Every row comes from one small tree of marks. The marks that hang from a mark follow it in brackets, in alphabetical order. Every link used is in the known rows. Which tree was each row made from?
Known rows:
fubid{lepivom{doseb}}: [-27.5  29.7 -23.3  -4.5  -5.0  80.4  22.1   2.9   6.9   9.4 -17.7 -45.8
  23.9   4.5 -36.8  -3.3 -32.5 -15.7   4.6 -21.8]
risa{kiti{lepivom}}: [  2.9  16.6  -2.6   0.9 -14.6  76.0  35.2   7.6  11.4  13.5  26.1 -53.8
   9.1  21.1 -12.4  35.8 -21.5 -25.1  12.8 -26.3]
gofe{kiti{lepivom}}: [ -4.8 -16.7 -13.5  11.5 -20.1  42.3  57.7  18.1  -7.4  13.5  20.3 -36.5
   8.6   2.6 -14.3  -7.9 -26.9 -24.8   7.2 -34.6]
doseb{lepivom{kiti}}: [-28.4  23.4   7.3  10.7 -28.7  58.6  44.6  22.8  15.0   3.1   7.8 -44.0
  19.3 -13.5 -32.3 -18.5   1.2  15.2  16.7 -23.2]
risa{kiti{doseb}}: [ 14.3  27.5  -7.5  -5.5 -15.8  47.8  23.0  -4.3  23.0  14.9  19.6 -41.9
  -6.2  26.0 -19.2  42.4 -34.6 -29.9  -3.9  -8.4]
kiti{risa}: [ 11.6  26.9 -24.5  -0.5  -7.9  47.2  35.7   9.8  30.1  37.8  21.9 -55.0
  -6.3  -8.3 -10.3  -3.7 -34.1 -11.1   9.3 -24.2]
fubid{doseb{lepivom}}: [-51.4  28.4 -16.5  -1.7 -26.7  71.4  17.3 -10.5  16.9  11.2   8.4 -55.2
  13.5  27.9 -43.4 -15.4 -14.2  26.8  -2.9 -12.5]
risa{kiti}: [ 12.9  26.9 -11.0  -8.6  -6.7  76.2  35.9   3.9  22.0  25.0  24.1 -50.6
   3.4  21.9 -27.1  38.5 -29.0  -2.6   5.1 -16.6]
lepivom{doseb fubid kiti{risa}}: [ 30.5   8.3  -2.1  18.9 -12.9  20.3   7.3  13.9  -0.8 -14.1  11.2 -31.2
   3.3 -82.3 -75.9 -36.0 -29.9   3.5  60.9 -21.9]
lepivom{doseb{kiti{risa}} fubid}: [  2.8  26.9  -4.0  -6.2 -24.2  31.2   8.6  -8.2   3.3 -13.3  -3.0 -21.7
  -3.0 -47.7 -53.6 -19.2 -12.0   8.7  60.9 -38.8]
doseb{lepivom{fubid kiti{risa}}}: [-14.3  23.7   8.0   9.3 -28.7  32.6  28.7  22.5  13.8  -1.8  15.8 -50.4
   9.3 -34.2 -27.2 -39.8   1.5  14.1  26.7 -30.3]
lepivom{fubid kiti}: [ 20.2  19.9  -8.5  13.7 -23.9  38.5  41.2  20.3   4.7  -2.8  17.5 -40.3
  -0.7 -37.2 -57.3 -30.5 -31.6   8.1  50.0 -28.0]
lepivom{doseb fubid}: [ 10.7  29.4  -2.0  -1.3 -20.6  50.5  19.4   2.0   2.7  -7.9  -3.0 -33.1
  -1.4 -36.2 -70.9 -25.5 -32.8   9.4  35.6 -16.8]
kiti{lepivom}: [-14.5  19.4  -7.2  11.9 -31.2  71.0  51.5  14.8   7.4   9.8  13.7 -48.3
   7.8  10.6  -9.9  -2.2 -23.4 -31.1  19.0 -33.1]
kiti{doseb lepivom risa}: [  0.9  15.2  -8.4  17.9 -34.6   6.5  16.0   4.3  17.1   7.8  20.4 -43.8
 -12.8  -4.4  21.4  -2.1 -30.6 -82.8   5.9 -27.0]
risa{kiti{doseb lepivom}}: [  4.3  18.7   1.0   3.5 -25.0  48.7  21.8   0.8  12.9   3.1  21.9 -43.6
   0.0  25.3  -4.8  39.7 -27.0 -53.1   3.0 -18.7]
risa{kiti{doseb lepivom{fubid}}}: [  9.8  20.6   5.3   2.7 -26.9  38.3  17.0   1.1   8.5  -4.3  24.3 -44.3
  -4.9  17.6  -7.3  27.3 -26.6 -49.8  11.2 -21.8]
risa{kiti{fubid}}: [ 17.0  30.9 -11.1 -15.5 -16.8  44.0  37.7  -6.2  23.4  22.3  34.4 -44.4
  -3.6  35.0 -23.4  28.2 -36.6 -16.8  -9.7 -10.7]
risa{kiti{fubid{doseb}}}: [  4.0  27.2 -18.6 -14.2 -16.0  44.6  22.2 -17.1  21.0  19.5  35.4 -49.1
  -1.5  43.8 -34.7  24.4 -38.5  -7.3 -12.2  -5.8]

Write each row's tree:
[ 18.5   5.2  -8.8  21.9  -7.2  38.5  17.9  13.1   6.2   1.2   8.0 -30.9
  13.6 -67.2 -69.3 -10.4 -30.3  -1.8  44.4 -14.8] : lepivom{doseb kiti{risa}}
[  8.9  18.4  -2.8  15.5 -38.3  -7.9   8.6   4.7  10.9  -2.4  22.1 -44.6
 -19.1 -14.7  17.1 -20.0 -29.9 -78.0  17.4 -30.9] : kiti{doseb lepivom{fubid} risa}
[ -7.7  33.9 -23.4 -16.0 -33.9  12.4  39.4 -14.8  25.6  15.4  19.2 -24.4
 -11.2   7.9  -3.7   1.6 -12.6 -14.6  30.9 -43.2] : doseb{kiti{fubid risa}}
[-26.0  20.9 -18.3   4.2 -44.2  28.1  32.5 -16.1   6.8   2.4  29.9 -43.4
  -1.0  40.8 -20.9 -22.9 -37.8 -40.1  -6.7 -18.1] : kiti{fubid{doseb} lepivom}
[-33.3  28.8 -24.7  -7.3  -8.2  67.3  15.5  -3.8   8.8   4.2 -18.1 -38.9
  21.4  -4.7 -25.1   2.4 -17.7 -15.9  24.2 -36.2] : fubid{lepivom{doseb{kiti{risa}}}}
[ 24.0  17.2 -16.7  13.7 -28.5 -20.1  29.2   2.5  20.2   8.0  29.7 -28.6
 -13.5 -18.7 -25.4 -14.2 -45.2 -47.2   8.7 -10.1] : lepivom{kiti{doseb fubid risa}}
[-41.2  17.8 -16.8   8.6 -22.1  56.0  11.7  -5.1  15.8   7.9  14.4 -54.4
  16.4   4.9 -46.3 -20.5 -13.8  23.9   9.5 -14.5] : fubid{doseb{lepivom{kiti{risa}}}}
[-12.5  30.0  -8.7  -8.3 -29.8  39.8  27.8 -15.3   8.7  -6.1  -5.1 -11.8
   4.2 -13.7 -55.0   1.8 -18.8  -1.1  33.8 -25.0] : lepivom{doseb{kiti{fubid}}}
[-12.9  15.4 -24.0   9.3   0.4  59.4  14.6  10.8   3.9   5.5  -8.8 -45.6
  26.9 -28.5 -40.5 -10.1 -30.8 -19.7  24.2 -25.4] : fubid{lepivom{doseb kiti{risa}}}
[ 10.4 -19.6 -13.6  11.5 -16.7  16.5  40.4  18.4  -4.5  14.3  30.6 -44.7
  -1.2 -19.1  -2.1 -24.3 -25.3 -30.9  15.5 -41.5] : gofe{kiti{lepivom{fubid} risa}}
[ -3.4  35.7  -5.3  -5.3 -43.5 -44.7  12.4 -11.9  33.2  12.2  27.9 -34.1
 -22.5  13.7  13.7 -23.0 -28.0 -60.8 -34.0  -6.6] : kiti{doseb{lepivom} fubid risa}
[-67.1  30.9 -44.4 -11.2 -16.5  78.5   8.3 -25.4   9.7   3.6 -10.2 -48.1
  23.4  40.2 -29.0   1.2 -16.8   3.9  19.5 -38.0] : fubid{doseb{kiti} lepivom}
[ -9.2  30.1  -3.8   2.7 -29.1   2.2  11.6   2.8  31.9  14.9  12.5 -44.7
 -10.4  -4.4   9.4  -7.8 -17.8 -41.2 -11.0 -15.1] : kiti{doseb{lepivom} risa}
[-46.6  32.2   1.7  -9.4 -35.6  40.1  29.1   1.4  23.2   4.8   3.6 -35.3
   9.8  -8.8   5.5  -4.2  28.6  11.7  35.0 -52.2] : doseb{kiti{risa} lepivom}
[ -3.6  24.8   3.2  13.1 -48.3  17.3  25.7   3.4   4.5 -14.7  10.1 -35.8
 -12.7   4.3  -4.5 -13.8 -30.8 -66.5  16.5 -27.0] : kiti{doseb lepivom{fubid}}
[ 10.6  10.5 -22.3  14.9 -16.7  25.3   9.6   4.7   7.0   1.8  27.7 -51.2
  -2.2 -38.7 -58.9 -39.4 -33.0  12.0  46.8 -25.4] : lepivom{fubid{doseb} kiti{risa}}
[-42.6  36.0   0.6 -16.1 -44.8   7.3  29.7  -8.6  24.9   3.4  13.7 -27.3
   1.4   4.6   8.9 -14.0  21.5  -1.0  20.7 -45.2] : doseb{kiti{fubid risa} lepivom}
[  5.7  -9.6 -29.1  -4.0  -8.2  -2.0  33.8   1.7   2.2  22.4  23.0 -35.4
   2.6  -1.1 -12.9 -21.5 -39.1 -33.0 -16.8 -22.8] : gofe{kiti{fubid{lepivom{doseb}} risa}}
[ -3.8  -6.3 -30.1  -5.1 -21.1  11.0  45.0  -7.3   2.0  18.7  29.9 -31.2
  -2.6  25.2 -35.7 -19.4 -43.6  -8.6 -17.4 -15.5] : gofe{kiti{fubid{doseb}}}
